Known rows, with every step that occurs:
voma-fasir-vevi: -.21; .21; -.48; -.10; -.83; -.65; -.47; -.33; .09; .11; -.04; .54; .25; .07; .29; -.09; .18; .20; .12
davin-mosa-fasir-rinod: -.01; -.23; -.13; -.07; .29; .36; -.21; -.11; -.07; -.13; -.46; .23; .06; -.03; .41; .26; -.24; -.31; -.08
voma-fasir-mosa-davin: -.09; -.03; .11; -.06; .16; -.29; -.03; -.19; .08; .39; .19; .25; .58; .01; -.13; -.14; .16; .35; .24
voma-fasir-sotum-davin-mosa-verel: -.16; -.03; -.03; .37; -.06; -.36; .11; -.07; .04; .11; .45; .14; .37; .09; -.23; -.06; .00; -.17; .04
sotum-fasir: .23; .37; -.31; -.32; -.26; -.14; -.41; -.05; -.09; -.01; -.37; -.18; .25; -.01; .23; .25; .01; .38; .07
verel-mosa-fasir: -.11; .05; .06; -.01; .18; .41; -.19; -.12; -.24; .07; -.44; .02; -.14; .20; .14; .06; -.03; -.32; .18
mosa-fasir: .04; -.04; -.24; -.16; -.01; .12; -.26; -.02; -.06; -.10; -.21; -.06; .11; .08; .38; -.01; .16; -.05; .18
voma-fasir-mosa-verel: -.12; .21; .16; .15; .04; -.36; .31; -.08; -.05; .13; .35; .41; .38; -.10; -.11; -.17; .18; .20; .10
mosa-verel-sotum: .25; -.09; .40; .14; .20; .16; .21; .21; .05; -.29; .11; -.05; -.15; -.21; -.24; -.07; -.01; .00; .04
mosa-verel-sotum-fasir: .43; .23; .38; .14; .20; .00; .03; .22; -.08; -.36; -.07; -.20; -.16; -.20; -.15; .04; -.02; .21; -.02
sotum-davin-mosa-fasir: -.40; -.19; -.20; -.08; .11; .25; -.12; -.01; .06; .10; .03; -.31; -.27; .12; .03; -.03; .14; -.10; -.14
mosa-verel-sotum-fasir-vevi: .37; .25; .23; .22; -.30; -.27; -.02; .17; .02; -.39; -.12; -.05; -.38; -.05; .01; -.08; .03; .17; -.04
mosa-verel: .18; .02; -.02; .06; -.01; .05; .22; .02; .04; -.21; .07; -.10; .12; -.07; .01; .10; .14; .03; .11
davin-mosa-fasir-vevi: -.20; -.09; -.34; .06; -.16; -.14; -.13; .00; .06; -.01; -.27; .19; -.36; .25; .28; -.07; .13; -.21; -.19
voma-fasir: -.17; .14; -.27; -.22; -.22; -.29; -.42; -.26; -.03; .14; .03; .34; .55; -.10; .11; .06; .07; .22; .19
davin-mosa: -.11; -.13; -.15; -.19; .20; .08; -.04; .05; .06; .15; -.13; .09; .06; .00; -.11; .16; -.10; -.04; -.20
verel-sotum-davin-mosa: -.22; -.27; .25; -.15; .20; .30; -.09; .17; .16; .09; .15; -.16; -.36; -.15; -.42; -.13; -.16; .00; -.25
sotum-fasir-voma: .19; .41; -.57; -.40; -.64; -.18; -.39; -.23; .04; -.28; -.23; -.22; .09; -.14; .51; .41; .02; .27; .26
davin-mosa-fasir: -.14; -.15; -.13; -.03; .36; .17; -.10; .06; -.06; .02; -.21; .04; -.11; .10; .12; .05; .04; -.19; -.14
sotum-davin-mosa-verel: -.26; -.14; -.01; .09; .16; .20; .23; .04; .16; .02; .26; -.32; -.24; .00; -.29; .06; .12; -.05; -.21
vevi-fasir: .05; -.03; -.26; -.15; -.20; -.37; -.08; -.29; -.25; .22; .28; .06; .56; -.04; .24; .21; .11; .31; .20

Rows:
-.28; -.28; .01; -.06; .03; .34; -.13; .04; .15; -.23; .19; -.25; -.59; -.18; -.03; -.08; -.08; -.19; -.05 : verel-sotum-davin-mosa-fasir-voma
.21; -.02; .54; .14; .22; .07; .64; .32; .03; -.04; .30; .10; -.14; -.16; -.30; -.33; -.04; .06; -.03 : fasir-mosa-verel-sotum
-.03; -.06; .06; .14; -.10; .31; -.04; -.06; -.20; .14; -.17; -.15; -.07; .33; .09; -.07; -.08; -.51; .26 : verel-mosa-fasir-sotum-davin
.20; .44; -.49; -.22; -.83; -.47; -.45; -.11; .03; -.07; -.41; .00; -.06; .15; .42; .09; .11; .35; -.01 : sotum-fasir-vevi
.20; .42; -.09; -.28; -.20; -.20; .03; .08; -.09; .15; -.15; -.06; .20; .03; .13; -.01; .01; .43; -.03 : sotum-fasir-mosa
.00; -.02; .05; -.03; .09; .64; -.27; -.30; -.26; -.08; -.70; .23; .03; .06; .45; .31; -.28; -.43; .23 : verel-mosa-fasir-rinod
.08; -.20; .43; .22; .58; .19; .31; .28; .06; -.15; .07; .06; -.29; -.20; -.45; -.01; -.15; -.16; -.28 : davin-mosa-verel-sotum
.09; -.17; -.29; .00; -.34; .01; -.10; .03; -.01; -.02; .08; -.28; .17; .27; .32; -.15; .08; -.26; .29 : mosa-fasir-sotum-davin
.02; -.15; .21; -.03; .40; .41; -.13; -.20; .00; .25; -.37; -.18; .13; .13; -.20; .24; .00; -.06; .29 : verel-mosa-davin
.16; .07; .17; .05; .04; -.05; .66; .18; .02; .04; .25; .05; .07; -.02; -.09; -.15; .09; .11; .01 : fasir-mosa-verel
.02; -.07; .52; .12; .09; .15; .63; .28; .11; .02; .49; -.13; -.30; -.13; -.36; -.40; .07; .08; -.07 : fasir-mosa-verel-sotum-davin
.12; -.21; .01; .40; -.01; -.41; .47; -.13; -.20; .19; .70; -.14; .34; .12; -.08; .09; .03; -.10; .05 : vevi-fasir-sotum-davin-mosa-verel
-.23; -.06; -.21; .06; -.18; -.35; -.15; -.14; .05; .28; .33; .22; .43; .09; -.14; -.07; -.06; -.08; .04 : voma-fasir-sotum-davin-mosa
.30; .26; .38; -.18; .03; -.03; .00; .26; -.08; .05; -.09; -.01; -.06; -.15; -.12; -.21; -.19; .37; -.09 : verel-sotum-fasir-mosa
-.01; -.09; .07; .16; .41; .11; .31; .12; .07; -.07; .03; .03; -.09; -.04; -.21; .15; .00; -.13; -.19 : davin-mosa-verel
.14; .16; .27; .32; .11; -.18; .09; .21; .04; -.24; -.13; .07; -.56; -.04; -.22; .01; -.04; -.01; -.38 : davin-mosa-verel-sotum-fasir-vevi
.01; -.25; -.22; -.02; -.20; .00; .10; .09; .15; .21; .21; -.17; .16; .19; -.13; -.04; -.15; -.24; -.04 : fasir-sotum-davin-mosa
.32; .03; .40; .19; .50; .27; .05; .13; -.04; -.33; -.32; .09; -.20; -.29; -.11; .28; -.40; -.08; -.26 : davin-mosa-verel-sotum-fasir-rinod
-.19; .22; -.04; -.15; -.17; -.36; .00; -.16; -.02; .33; .25; .48; .51; -.07; .01; -.20; .05; .27; .09 : voma-fasir-mosa
-.23; -.31; .28; .00; .31; .37; -.14; .18; .05; -.01; .10; -.21; -.48; -.08; -.24; -.24; -.07; -.14; -.19 : verel-sotum-davin-mosa-fasir
-.43; -.17; -.44; -.11; -.17; .24; -.11; -.15; .14; -.10; .11; -.30; -.36; .01; .23; .08; .10; -.19; .03 : sotum-davin-mosa-fasir-voma
